Known rows, with every way that one mark hangs from another:
{bareg {noto {peri {tuboso {mege lufit tadub}}}}}: [ 1.99  1.39  2.31  1.25  2.76  2.01  0.16 -1.52 -6.70  0.03 -3.27  2.01
  0.06  2.47  2.91 -4.50  1.27]
{mege lufit}: [ 1.89  0.18  1.81 -0.95  1.99  2.08  1.38  0.36 -4.22 -0.31 -4.13  0.96
  1.49  0.73  1.00 -1.90  1.70]
{lufit {mege tuboso} visige}: [ 3.72 -0.43  1.49 -0.61  1.04  0.86  1.37  2.42 -2.71  1.04 -4.74  1.22
  2.37 -0.48  2.23 -3.63  2.97]
{bareg {noto {peri tuboso}}}: [ 3.61  2.38  0.32 -0.31  0.60  0.70 -0.33 -0.12 -3.44 -1.73 -2.23  1.71
  1.57  1.38  3.58 -3.09  1.34]
{bareg {noto {peri {tuboso mege}}}}: [ 2.78  1.57  1.36 -0.09  0.15  0.26 -0.17  0.06 -3.79 -1.05 -1.42  1.69
  1.01  2.64  4.26 -3.84  1.42]
{noto {peri {tuboso {mege lufit tadub}}}}: [ 0.81  0.77  2.55 -0.23  3.66  1.39  0.39 -1.17 -6.23 -0.35 -2.29  1.50
 -0.66  1.71  2.04 -3.90  2.32]
{tadub {mege lufit tuboso}}: [ 1.11 -0.24  2.60 -0.07  1.23  2.35  2.27  0.87 -5.83 -0.64 -5.77  0.46
  2.14  0.24  1.04 -1.81  0.08]
{noto {peri {tuboso mege}}}: [ 1.67  1.12  1.36 -1.53  0.85 -0.23  0.07  0.32 -3.43 -1.49 -0.73  1.05
  0.32  1.89  3.56 -3.19  2.54]
{tadub mege}: [ 2.28  1.79  2.52 -1.25  0.30  0.81  0.98  2.51 -3.62 -1.31 -4.28 -0.19
  2.42  1.30 -0.36 -1.69 -0.18]
{tadub {mege {lufit visige} tuboso}}: [ 2.69 -0.81  1.78  0.28  2.15  2.78  3.05  2.26 -5.08  0.23 -5.70  1.16
  2.34 -0.34  1.75 -2.09  1.22]
{peri tuboso}: [ 2.74  2.48  1.56 -1.77  0.81  0.39  0.31 -0.42 -2.90 -0.68 -2.63  0.51
  1.30  0.68  2.55 -2.39  2.53]
{visige lufit}: [ 2.94  1.75  2.66 -1.10  0.63  0.38  0.85  2.47 -2.00 -0.20 -3.45 -0.22
  2.14  2.29  2.05 -0.88  1.53]
{bareg {noto {peri {tuboso {mege lufit}}}}}: [ 2.41  0.36  1.96  0.80  1.31  1.94  0.66 -1.14 -5.52 -0.19 -2.10  2.23
  0.72  2.28  4.68 -3.95  1.41]
{visige {lufit {mege tadub tuboso}}}: [ 2.75  1.64  4.09  0.29  1.50  0.38  0.41  1.46 -4.07  1.21 -5.76 -0.55
  1.82  1.24  0.95 -2.96  1.74]
{lufit {mege tadub tuboso} visige}: [ 3.50  0.79  1.56  0.06  2.77  0.97  1.06  2.28 -3.84  1.21 -5.72  0.90
  1.66 -0.56  0.31 -4.01  2.80]
{tuboso {mege lufit} peri}: [ 1.22 -2.64  3.04 -0.21  0.78  1.34  1.17  0.64 -4.57  0.26 -1.96  2.19
  0.30  1.99  2.39 -2.84  3.12]

Rows:
[ 0.91  1.48  3.65 -0.21  2.96  1.70  0.83 -1.77 -6.23  1.27 -3.77  0.86
 -0.23  1.65  1.80 -3.66  2.57] => {peri {tuboso {mege lufit tadub}}}
[ 3.44 -1.72  4.10  0.23 -0.71 -0.32  0.41  1.77 -2.85  0.70 -3.33  0.82
  2.02  1.44  3.38 -2.61  3.17] => {visige {lufit {mege {tuboso peri}}}}
[ 4.20  1.33  2.28 -0.68  3.07  0.91  0.45  2.52 -3.33  1.49 -4.92  1.00
  1.74  0.34 -0.42 -4.03  2.53] => {lufit {mege tadub} visige}
[ 3.55  2.10  4.71 -0.30  1.89  0.27 -0.07  1.91 -3.54  1.20 -5.09 -0.36
  1.97  2.18  0.01 -2.90  1.37] => {visige {lufit {mege tadub}}}
[ 0.95 -1.59  3.28  0.27  2.18  1.43  0.82  0.31 -5.76  0.46 -3.09  2.03
 -0.29  1.99  0.45 -3.37  2.96] => {tuboso {mege lufit tadub} peri}
[ 2.48  1.08  2.78  0.13  4.09  2.00  1.82 -0.43 -5.41  2.03 -3.81  1.66
  0.16  1.19  2.56 -3.85  3.63] => {peri {tuboso {mege {lufit visige} tadub}}}
[ 2.93 -3.00  0.67  0.42  2.05  2.28  2.34  1.52 -4.01  0.36 -3.75  2.88
  1.30 -0.76  3.21 -2.28  4.39] => {mege {lufit visige} {tuboso peri}}
[ 1.41  2.72  2.68 -0.90  1.87  0.28  0.08 -0.55 -4.41  0.30 -2.98  0.48
 -0.07  1.96  1.28 -3.63  2.40] => {peri {tuboso {mege tadub}}}
[ 1.15 -1.57  1.87  0.73  2.41  1.95  1.02 -0.17 -6.00 -0.32 -4.64  2.02
  0.33 -0.09  0.49 -2.62  3.11] => {mege lufit tadub {tuboso peri}}
[ 2.49 -2.01  2.53  0.57  3.38  1.92  1.81  1.56 -5.07  1.46 -3.27  2.85
  0.07  1.48  1.28 -3.62  3.99] => {tuboso {mege {lufit visige} tadub} peri}
[ 3.02 -2.74  2.16  0.86  1.63  2.40  2.80  2.25 -5.21  0.19 -4.41  2.29
  2.04 -0.32  2.39 -2.14  2.68] => {tadub {mege {lufit visige} {tuboso peri}}}
[ 3.49  0.83  1.45  1.54  3.86  2.44  1.13 -0.15 -6.10  1.00 -3.31  2.76
  0.54  1.89  3.62 -4.63  2.27] => {bareg {noto {peri {tuboso {mege {lufit visige} tadub}}}}}
[ 1.44 -0.09  0.93  0.10  1.27  0.41  0.19  1.18 -4.37 -1.14 -3.72  1.33
  0.59 -0.02  0.14 -2.59  3.13] => {mege tadub {tuboso peri}}
